Known rows, with every step that occurs:
N-Q-A-H: 4 -11 4 -1 0 -3 -15 7 8 7 -15 -17 4 -2 4 -2 -18 8 8 19 -17 -7 12 11 1 10 13 8 5 8 4 -1 8 -12 -5
L-E-F: 19 3 16 -8 -6 2 -5 10 -5 14 8 -11 3 4 7 -11 -15 1 -15 -3 -8 12 8 4 5 -10 -1 11 -14 15 3 -5 -3 -3 -15
F-A-R-Z-C-N-Q: -7 -13 19 1 14 4 1 7 10 13 8 -13 -1 -30 8 -11 -18 10 -20 1 -19 -11 1 -4 -18 -1 5 6 -17 12 -1 5 3 -31 0
D-N-Q-A-F-E: 13 -10 29 -5 1 -8 -21 7 7 -1 -4 -17 -5 -9 3 1 -15 18 -4 13 -2 -22 8 11 2 -3 4 15 -11 -1 -8 -12 13 -22 2
L-E: 10 4 8 -8 -12 -5 -2 -2 -3 11 1 -10 -3 2 4 -9 -11 -1 -4 3 -7 5 3 6 1 -5 2 7 -9 13 2 -3 -2 -5 -16
R-Z-J: -11 -3 -3 1 -14 -6 8 -9 4 8 0 -22 2 -9 11 -10 -15 1 -7 -4 -7 4 -6 0 -8 -3 2 -4 -18 12 0 1 -6 -10 -11
Q-N-C: 7 -19 6 5 5 -2 0 1 7 -1 -14 -8 -1 -25 4 -9 -7 -2 3 7 -12 -19 5 11 -20 0 10 4 -7 9 -7 5 -5 -13 -5
A-R-Z-J: -17 -5 -5 -9 -6 0 3 -12 7 6 4 -13 -3 -13 11 -20 -23 2 -15 -1 -10 3 -9 2 -8 -1 3 2 -16 13 0 8 2 -11 -9
D-N-J-Z: 2 -13 2 -4 -17 -11 -11 3 6 4 -23 -19 -3 -18 7 -12 0 4 -13 -6 -20 -11 -3 4 -9 2 9 4 -13 10 -8 2 -3 -13 -18
D-N-J-Z-R: -3 -6 0 -1 -23 -9 -18 -4 6 3 -30 -23 -6 -18 11 -3 -10 3 -17 -1 -15 -12 -3 4 -4 11 11 3 -9 6 -4 2 -2 -17 -13
Z-D-N-C: 7 -21 11 6 -14 3 -6 -7 5 -1 -16 -19 -5 -30 7 -5 -3 -4 -12 -15 -11 -14 -5 6 -22 -10 10 -4 1 11 -13 8 0 -13 -12
F-A-R: -1 0 5 -21 8 6 -4 3 0 6 8 3 -5 -16 4 -21 -15 -3 -20 5 -16 2 2 6 1 -2 5 16 -9 10 -3 4 11 -13 -10
B-A: -1 -6 -7 -9 -15 3 5 6 0 10 4 -15 6 -12 5 -7 -14 0 -1 -2 -2 0 -2 7 -2 1 4 13 -20 12 1 -6 1 -5 -7
B-A-F: 0 -12 3 -16 -17 3 3 3 -5 3 4 -6 4 -14 4 -6 -18 6 -8 1 3 -7 0 10 1 4 3 21 -25 4 -3 -6 13 -8 -1
E-F-A: 14 1 13 -11 6 8 -2 17 -7 11 11 -7 6 -10 7 -13 -11 -2 -24 -4 -15 10 10 3 5 -9 2 14 -16 10 -1 -4 3 -10 -11
J-Z-D-N-C: 4 -22 6 3 -11 2 -12 -8 7 1 -24 -23 -7 -28 7 -8 -2 1 -12 -14 -16 -15 -3 2 -22 -7 12 -3 1 14 -16 7 5 -12 -14
Q-A-F-E-L: 14 -2 28 -16 15 -6 -18 5 -3 -2 6 -14 -9 4 0 -10 -25 13 -4 8 11 -7 12 13 17 -5 -6 19 -8 8 -5 -13 18 -16 -2
D-Z: 2 -10 -2 -12 -12 -1 -5 -4 1 8 -9 -15 0 -11 3 -4 5 3 -3 -4 -10 3 4 14 -6 -5 12 9 -8 4 1 -3 1 -8 -14
F-E: 7 7 11 -11 -1 -2 -4 -1 -2 3 5 -14 -4 -4 3 -8 -11 6 -4 5 -7 0 4 4 3 -11 -1 6 -13 7 -8 -5 5 -8 -12
B-A-Q-N-D-Z: 1 -35 6 -3 0 -2 4 5 8 15 -17 -18 4 -40 -1 -6 -2 9 5 -1 -3 -13 7 17 -25 6 16 10 -21 5 -2 6 -10 -22 -2
H-A-Q-N-J-Z: 6 -20 4 4 7 -20 2 6 7 10 -21 -12 -6 -35 3 -19 -14 14 2 10 -12 -7 11 3 -9 6 11 5 -24 9 -15 4 -8 -19 -4
H-A-F: 11 -9 6 -11 -6 -4 -2 1 -3 -3 2 -2 -12 -20 5 -9 -19 8 -8 1 -3 2 6 9 8 -5 4 18 -18 1 -11 -5 14 -11 -2
J-Z-D: 3 -7 -4 -4 -6 2 -4 -11 0 5 -14 -22 -1 -11 6 -8 -8 0 -5 -9 -10 4 -1 1 -9 -7 10 -1 1 11 -10 0 11 -1 -17
H-W: 6 1 -2 -6 -4 -5 2 2 -4 -4 -6 -9 -2 -11 5 -8 -17 -3 -4 3 -11 8 8 8 -2 -8 4 -1 -4 5 -11 4 2 2 -13
Z-C: 1 0 -3 1 -6 -2 6 -12 0 4 -4 -13 2 -15 5 -3 -11 -2 -4 -6 -3 1 -1 3 -6 -9 7 3 -12 13 -8 0 7 -8 -11
N-D-Z: 6 -18 5 -4 -7 3 -11 2 4 5 -16 -18 -4 -23 4 0 6 -1 -3 -7 -17 -4 4 17 -14 -7 15 8 -1 4 -2 6 1 -13 -14
C-N-J-Z-R: -5 -6 5 5 -16 -9 -15 -1 3 5 -30 -23 -6 -13 14 -5 -12 5 -14 7 -19 -13 3 2 -12 13 11 3 -5 2 -5 6 -1 -15 -10
R-Z-D: -2 -13 0 0 -9 4 4 -9 1 6 0 -26 -1 -11 5 -7 -11 1 -3 -15 -6 7 -6 2 -13 -11 0 -9 -2 11 -1 -1 -2 -6 -13
D-Z-R: -4 -3 -4 -9 -17 2 -11 -11 1 7 -16 -19 -3 -11 7 5 -7 2 -7 0 -5 2 4 14 -2 4 13 8 -4 0 5 -3 2 -12 -9
F-A-Q: -1 -4 12 -12 2 -6 8 5 -8 10 9 -1 -3 -15 1 -14 -9 4 -6 7 -10 8 11 1 -5 0 5 5 -15 4 -6 1 -2 -14 -12
J-Z-C-N: 1 -9 -1 5 -2 -7 -1 -12 4 6 -18 -20 -3 -16 7 -10 -5 7 -6 -6 -10 -6 3 -3 -17 -3 8 2 -10 11 -13 4 7 -12 -12
Z-R: -1 4 -5 -5 -14 0 -5 -8 -2 1 -7 -15 -5 -6 9 2 -19 -3 -4 5 -5 3 2 6 -1 4 7 4 -3 3 1 -3 1 -7 -10
B-A-G: -1 -8 2 -16 -22 12 9 0 -2 11 7 -11 2 -16 3 -18 -18 8 -4 -1 -2 5 -3 12 -6 3 0 11 -17 17 -1 -3 6 -6 -6
L-E-F-A: 20 8 24 -12 2 5 -5 17 -8 20 13 -7 5 -1 7 -15 -14 0 -28 -3 -12 11 12 2 11 -9 -1 17 -19 17 4 -5 1 -12 -13
D-N-Q-A-F-E-L: 19 -10 38 -10 11 -10 -22 16 6 -1 4 -19 -7 -10 1 1 -21 19 -7 8 5 -19 11 11 9 -4 0 17 -11 5 -3 -15 11 -26 -1

Rows:
9 -19 15 -1 -7 -9 -15 7 8 -2 -9 -14 -4 -12 4 2 -11 10 0 9 -5 -17 6 14 -5 3 10 14 -4 -2 -3 -10 9 -17 -1 | D-N-Q-A-F
3 -18 9 4 -12 2 -19 -5 6 4 -28 -25 -10 -25 10 5 0 2 -10 -3 -16 -11 6 15 -21 4 16 5 5 -5 0 10 -2 -22 -9 | C-N-D-Z-R
17 3 24 -20 3 8 -10 12 -8 20 1 -4 8 -1 4 -20 -20 5 -33 2 -19 8 15 3 17 1 1 17 -15 18 6 3 7 -16 -13 | L-E-F-A-H
8 -1 12 -21 15 13 -6 15 -3 10 15 2 2 -14 7 -23 -19 -1 -32 -1 -17 9 8 5 5 -8 2 20 -14 12 -1 2 10 -12 -9 | E-F-A-R
14 -20 41 -2 11 -3 -19 8 9 3 4 -35 -6 -14 2 1 -25 21 -10 -8 8 -16 3 6 1 -9 -5 3 -7 9 -1 -15 8 -29 1 | R-Z-D-N-Q-A-F-E-L
-4 -3 0 5 -9 -7 -3 -5 3 7 -21 -18 5 -18 8 -6 -9 2 -10 -4 -14 -9 -2 1 -6 -1 12 4 -17 18 -13 3 8 -11 -12 | N-J-Z-C
8 -19 35 -7 6 18 -15 9 5 17 7 -15 -5 -26 10 -24 -20 4 -45 -20 -17 -5 -1 0 -10 -13 -3 7 -12 25 -1 9 -1 -27 -6 | L-E-F-A-R-Z-D-N-C
-2 -28 11 8 -13 4 -4 -6 7 2 -10 -27 -7 -28 7 -7 -5 2 -9 -21 -12 -11 -9 2 -26 -10 3 -11 -2 12 -7 6 -8 -17 -10 | R-Z-D-N-C
16 -3 37 -10 17 -6 -19 18 2 0 10 -16 -4 -1 2 3 -27 17 0 16 5 -14 15 11 13 -3 0 18 -9 6 -2 -16 15 -20 2 | N-Q-A-F-E-L
3 -27 5 2 4 -3 10 8 5 9 -8 -13 2 -36 1 -9 -13 4 8 5 -3 -12 5 9 -24 6 9 7 -19 7 -6 7 -10 -18 -2 | B-A-Q-N-D
7 -18 6 -2 -6 -6 -19 5 12 5 -20 -20 0 -11 4 -3 -12 9 1 10 -17 -13 7 11 -3 10 13 6 4 7 2 -1 3 -18 -7 | D-N-Q-A-H
11 -4 13 -19 6 11 -6 12 -7 11 -1 -3 9 -10 4 -18 -16 3 -29 0 -22 7 13 3 11 1 4 15 -13 11 2 4 9 -14 -12 | E-F-A-H
-1 -19 -2 -5 -1 -7 16 2 2 12 -2 -10 6 -25 0 -13 -16 8 8 7 4 -5 5 6 -15 8 6 8 -26 7 -3 -2 -10 -12 -2 | B-A-Q-N
3 -17 15 12 5 -9 -14 -2 8 3 -21 -20 -1 -14 8 2 -15 17 0 10 -6 -21 11 4 -14 5 14 12 -6 4 -13 -4 20 -19 3 | J-Z-C-N-Q-A-F
8 -25 10 7 11 -10 6 6 5 3 -7 -5 -12 -40 2 -14 -16 9 9 11 -7 -10 13 6 -17 -1 10 5 -18 7 -16 6 -11 -20 2 | H-A-Q-N-C
6 -31 10 -1 7 -7 0 -2 7 7 -22 -13 -4 -35 -2 -5 5 7 6 2 -10 -9 10 17 -27 0 17 2 -7 -1 -5 10 -10 -20 -9 | A-Q-N-D-Z
-5 -23 4 -1 3 -2 -16 7 18 6 1 -23 -9 -12 6 -11 -17 10 2 4 -12 -9 -2 8 -12 1 4 5 0 10 6 -5 -5 -20 -3 | D-N-Q-A-R-Z
-2 -16 13 10 -15 -8 -4 -5 5 11 -28 -21 5 -29 7 -4 6 7 -17 -10 -12 -16 0 11 -17 -2 16 4 -16 9 -7 8 1 -22 -8 | D-Z-C-N-J
-1 -12 18 -5 18 11 0 5 3 14 11 -12 0 -24 9 -25 -21 8 -35 -14 -14 2 3 -4 -11 -10 -4 9 -20 16 -2 6 4 -25 -3 | E-F-A-R-Z-C-N
-1 -11 4 1 -14 -2 -7 -6 7 8 -21 -21 1 -27 11 0 1 -3 -13 -6 -15 -7 1 15 -14 -4 20 5 -10 8 -5 11 4 -16 -12 | N-D-Z-J
-1 -18 17 -8 4 9 -5 6 11 10 7 -18 -2 -33 6 -10 -15 6 -26 -11 -19 -7 -6 0 -15 -6 5 0 -7 12 2 2 2 -27 -7 | F-A-R-Z-D-N-Q
3 -2 16 -20 -9 3 -2 3 -6 3 9 -9 2 -11 3 -7 -22 14 -12 5 6 -11 2 8 9 -1 -3 22 -31 5 -8 -9 17 -13 1 | B-A-F-E
8 -4 19 -12 9 1 6 17 -11 14 15 -2 3 -13 4 -15 -13 6 -17 1 -11 14 15 -1 -1 -6 2 9 -20 5 -5 -1 -4 -12 -10 | E-F-A-Q
14 -12 18 -8 21 -2 9 13 -4 13 5 -2 7 -22 1 -18 -13 6 -15 4 -8 5 17 2 -8 -3 4 8 -22 5 -4 0 -8 -17 -6 | E-F-A-Q-N
3 -11 5 19 6 -10 -13 1 13 10 -20 -30 0 -12 9 0 -10 11 8 8 -11 -15 10 1 -17 2 15 5 -2 13 -9 -4 8 -16 -3 | J-Z-C-N-Q-A
9 -13 11 12 0 -10 -11 12 9 7 -8 -23 -1 -5 8 -1 -8 7 10 14 -13 -11 10 8 -16 2 11 5 4 3 -1 -5 -2 -13 -4 | C-N-Q-A
8 -25 12 2 -7 -1 -12 2 6 6 -21 -21 -8 -26 6 -4 11 3 -7 -7 -20 -11 6 15 -25 -5 14 5 1 -1 -4 10 -3 -18 -14 | C-N-D-Z
-7 -25 9 7 8 5 -3 -8 11 3 -6 -19 -13 -32 9 -15 -15 4 -11 -11 -16 -11 -6 3 -29 -7 2 -1 -4 11 -8 17 1 -23 -6 | A-R-Z-C-N-D
-7 -8 -8 -19 -7 8 0 3 3 8 8 -7 1 -16 6 -17 -22 1 -9 2 -5 -1 -5 9 -2 3 5 19 -18 14 0 0 8 -6 -4 | B-A-R
1 -22 8 6 2 -12 4 -7 4 9 -29 -18 4 -29 2 -14 -9 8 -3 1 -10 -10 3 3 -22 4 14 -7 -10 9 -15 8 -3 -12 -10 | A-Q-N-J-Z-D
3 -24 9 8 -2 -2 -15 2 13 3 -25 -34 2 -19 5 -4 -25 11 -5 -4 -16 -6 6 8 -9 1 6 -13 11 10 -4 6 2 -16 -4 | R-Z-D-N-Q-A-H-W
1 -10 -5 -7 -3 -2 -14 -5 3 5 -18 -15 -1 2 3 -14 -16 4 5 10 -12 -1 8 13 5 8 7 8 7 10 0 2 10 -8 -9 | Q-A-H
1 -14 5 3 -9 -4 -2 -14 4 9 -19 -20 1 -23 5 -3 5 7 -10 -12 -6 -6 3 8 -18 -6 13 4 -12 7 -6 4 4 -17 -9 | D-Z-C-N
1 -9 3 3 -12 -3 -7 -3 1 7 -23 -23 4 -17 8 -8 -7 0 -12 -7 -16 -5 -3 3 -10 -3 12 -2 -4 14 -11 4 8 -5 -16 | N-J-Z-D
17 -11 34 2 13 -4 -3 12 -2 26 -16 -14 12 -23 4 -21 -16 10 -31 -2 -12 -3 13 -1 -7 0 7 4 -22 20 -8 6 -3 -21 -9 | L-E-F-A-Q-N-J-Z-D
7 -16 2 7 0 -6 -4 -6 8 6 -33 -22 7 -26 5 -12 -7 0 -10 -4 -14 -15 -2 7 -16 0 13 -3 -5 14 -11 5 4 -10 -11 | Q-N-J-Z-D
10 -12 2 -2 -15 0 -2 -12 3 2 -12 -20 -3 -21 5 -7 -4 -2 -13 -18 -6 -1 -6 5 -13 -11 7 -4 0 8 -8 1 2 -8 -17 | Z-D-N
3 -28 10 7 9 -6 5 -13 8 8 -26 -15 0 -43 -1 -1 1 7 3 -5 -4 -12 8 14 -28 -4 19 1 -12 6 -11 12 -4 -25 -5 | A-Q-N-D-Z-C
5 -11 11 -8 14 -9 12 2 -2 10 -2 -1 1 -24 -2 -17 -9 5 -4 10 -7 -2 12 4 -12 3 7 4 -17 4 -6 2 -7 -19 -7 | F-A-Q-N
9 -14 35 2 19 13 -10 11 4 20 7 -16 -6 -26 11 -23 -22 5 -39 -14 -19 -4 5 -1 -14 -11 -4 11 -16 22 -2 14 1 -32 -5 | L-E-F-A-R-Z-C-N-D
2 -11 0 10 3 -10 0 -8 9 7 -31 -18 8 -28 5 -10 -9 3 -7 0 -11 -18 0 5 -13 2 13 3 -19 18 -12 4 4 -16 -8 | Q-N-J-Z-C
